Each row was made from one walk, in order. Every step used is in the known rows, and no mark comes twice. Write each row's walk.
(in the rows, 128 means zero)
Known rows
nupul/pire/luze: [135 147 102 149 107 138  59 120 115 158 121  91 146 107 123 117 150 145
 143 127 174 106 151 136 117]
fevuvo/luze: [108 102  95 138 165 161 118 130 151 153 119 144 160 133 138 155  90 124
 141 150 163  75 192 111 117]
bopev/luze/pire/nupul/fevuvo: [153 137 113 126  79 153 154  99 126 118 156 138 127  80 148 107 141 130
  95 132 151  91 145 125 109]
luze/pire/liro/fevuvo/nupul: [134 139 122 121 133 159 166 148 124 142  68 153 129 133 117 115 153 107
 161 142 142  99 129 171  62]
liro/fevuvo/nupul/pire: [182 103 119 141 114 169 105 114 116 149 143 171 145 106 125 108 157 139
 125 177 166 106 120 166  82]
nevus/luze/pire: [117 144 116  98 178 127 139 122 141 125 181 130 117  81 136 114 129 167
 165 118 164 102 145 121  53]
liro/nevus/luze/pire/nupul/fevuvo: [137 158 106 135  89 149 130 105 125 125 144 167 122  74 133  98 125 129
  82 109 173  86 142 143 114]
luze/pire/nupul/fevuvo/liro: [120 166 145 140 131 172 171 114 128 107 129 121 118 125 130 108 131 113
  84 111 134  73 154 161 135]
pire/nupul/fevuvo/luze: [118  95  84 153 101 169 106 127 146 145 104 158 158 127 153 139  98 108
 106 135 167  74 182 133 140]
liro/nevus/luze/pire: [117 155 115 104 180 126 121 135 137 140 184 156 115  60 103 111 115 170
 142 109 168  92 144 115  68]
liro/bopev/luze/pire/nupul: [114 111 114 112 126 135 169 138 126 114 149  81  95  94  86 148 151 118
 109 106 143  80 134 121  69]
fevuvo/luze/pire/nupul: [108 115  91 133 106 144 158 138 134 117 133 126 113 118  88 142 139 115
 105 112 171  77 141 127  79]
pire/luze/bopev: [131 147 127  94 143 107 119 133 137 129  95  27 103  99 127 123 129 137
 158 103 150  89 180 130  78]
luze/pire/liro/nevus: [ 91 220 142 145 162 138 152 111 108 161 168 155 107  90  31 114 103 152
 131 130 156  63 155  98 108]
bopev/luze/pire/nupul/fevuvo/liro: [122 141 141 130 131 173 172 135 133 110 125 110 113 109 130 115 131 120
  95 115 119  73 154 152 141]
pire/liro: [ 68 213 138 147 165 156 204  84 116 132 108  89 107 153 101 126 120 137
 190 135 146  73 171 120 103]
pire/nupul/fevuvo/luze/bopev: [135  90 114 113 119 136 124 131 151 126 113  82 114 106 139 128 100 126
 125 124 150  72 188 131  96]
nupul/fevuvo/liro/bopev: [102 157 182 141 208 158 112  72 118 128 160  64 132 144 141 137 115  81
  89 113 118  76 179 164 106]
nupul/pire: [161 141 128 147 137 160 116  69 114 139 204 140 139 100 119 112 139 163
 123 177 174  96 143 122  96]
nevus/liro/bopev/luze/pire/nupul: [110 102 116 126 120 149 174 132 129 111 148  69  84  88  91 142 134 124
 113  92 137  80 135 133  68]
bopev/luze/pire/liro: [ 77 169 137 127 150 144 195 117 119 135 158  78  98 112  85 122 133 163
 207 143 121  82 155  97  85]
fevuvo/liro/pire/nupul: [ 90 164 110 170 129 172 176 164 114 117 103 120  91 152  66 125 149 102
  86 132 155  58 142 136 129]
bopev/luze/pire: [146 116 130  89 158 133 162 130 133 132 214 109 123  65 118 126 140 171
 158 155 128  97 149  78  66]
nevus/liro/fevuvo: [134 172 144 170 114 209 152 105 123 148 130 124 127  94 153  95  98 113
 179 154 131 104 157 104  87]
nevus/luze/pire/liro/fevuvo: [ 92 193 140 151 117 179 146 139 113 154 124 124 122 115 118  94 136 119
 224 168 127 108 143  94  80]

Write each row's walk
[115 171 142 143 138 177 176 112 130 108 101 119 119 135 137 114 124 107
  83 109 136  69 161 166 149]	pire/nupul/fevuvo/liro
[121 138 126 135 128 129 105 152 130 137 113  27  87 100 108 103 119 142
 159 111 143  83 176 127  90]	nevus/liro/pire/luze/bopev
[116 109 104 152 129 186  95 155 141 171 110 160 171 130 144 138 101 100
 168 179 146  91 181  91 116]	liro/fevuvo/luze
[111  88 147 110 181 160 141 147 134 132 121  48 112  98 134 160 117 114
 118 117  92  73 172 131 123]	pire/nupul/fevuvo/liro/bopev/luze
[123 119 103 109 112 140 189 144 130 111 138 102  97  90  91 141 151 133
 117 114 150  81 132 113  76]	bopev/luze/pire/nupul
[123  98 131 132 120 156 108 147 138 149 127  76 114 112 115 120 105 131
 187 163 133  83 179 112  85]	nupul/pire/liro/fevuvo/luze/bopev
[115  80 145 118 197 164 146 121 139 141 149  37 107  77 138 159  88 139
 155 114  97  81 181 117  95]	nevus/liro/bopev/luze
[159 111 123 108 106 122  81 151 129 141  95  53 110  93 120 108 147 135
 157 125 148 102 153 153  74]	liro/fevuvo/nupul/pire/luze/bopev
[139 170 111 165  80 168 139 102 113 126 138 159 129 114 136  96 141 112
  78 151 168  80 152 128 134]	liro/pire/nupul/fevuvo
[ 87 135 165 137 193 150 106 101 123 120 148  63 114 131 130 134 121  85
  91  86 123  78 162 181  96]	nevus/luze/pire/nupul/fevuvo/liro/bopev
[121 128 111 116 143 157 157 164 133 143  47 155 121 127 126 116 145 113
 175 126 144 101 128 185  65]	nevus/luze/pire/liro/fevuvo/nupul
[ 93 194 138 136 165 140 154 132 113 165 162 145 103  74  35 122 101 161
 139 132 141  64 157  89 114]	bopev/luze/pire/liro/nevus
[114 132 125  97 166 127 136 161 151 121  79  83  71  71 114 116  92 146
 125  74 149  67 170 164 101]	pire/nupul/fevuvo/liro/nevus/luze/bopev
[ 74 165 102 136 190 150 116 147 135 157  91 149  98  82  96 121  86 172
 165  97 171  75 158 151 123]	nupul/pire/liro/nevus/luze
[ 84 125 108 167 122 191 110 156 135 172  91 141 156 144 125 135  98 102
 194 173 138  85 182  97 122]	pire/liro/fevuvo/luze
[ 66 179 103 128 203 146 135 151 140 153  72 144  96  88 100 128  79 162
 170  85 167  72 168 146 121]	pire/liro/nevus/luze
[102 176 112 175 118 155  67 172 112 160  95  99 137 138 111 100 147 119
 128 132 148  87 165 130 160]	nupul/fevuvo/liro/pire/luze
[100  96 146 121 188 154 132 126 122 150 152  41 111  99 112 157 120 142
 173 144  99  80 170 111 103]	nupul/pire/liro/bopev/luze
[158 115 119 130 137 179 165 137 137 138  58 152 127 114 147 116 120 107
 139 120 145  98 139 186  70]	nevus/liro/fevuvo/nupul
[162 129 116 108 146 160 156 145 132 141  58 171 145 126 144 125 146  99
 131 146 152 100 138 170  71]	liro/fevuvo/nupul
[149 163 117 135  78 152 150  79 120 114 162 147 131  94 145  99 143 120
  84 129 168  91 144 134 103]	luze/pire/nupul/fevuvo
[104 138  91 116 126 136 175 140 136 106 117 115  92 102 101 131 144 131
 122  87 175  84 129 144  68]	nevus/luze/pire/nupul
[146 168 112 142  87 161 158  77 123 116 125 146 133 105 157 109 132 112
  81 127 170  84 156 141 122]	pire/nupul/fevuvo
[128 102  98 148 127 168  95 112 148 154 128 163 172 121 169 133  90 121
 123 154 163  80 194 118 137]	nupul/fevuvo/luze
[107  75 139 113 188 149 134 139 126 150 123  50 109 103 111 162 125 138
 164 134 100  80 162 138  95]	fevuvo/nupul/pire/liro/bopev/luze
[120 138 125  83 195 116 134 147 151 130 104  85  80  66 117 123  88 161
 153  92 156  74 178 138  78]	liro/nevus/luze/bopev
[ 90 182 137 168 136 165 164  74 105 141 151 100 109 138  88 112 131 159
 183 157 153  81 153 130 107]	nupul/pire/liro
[126 149 135 129 125 126  94 160 127 136 110  44 100 109 114  98 135 131
 141 123 136  81 175 131 112]	nupul/fevuvo/liro/pire/luze/bopev
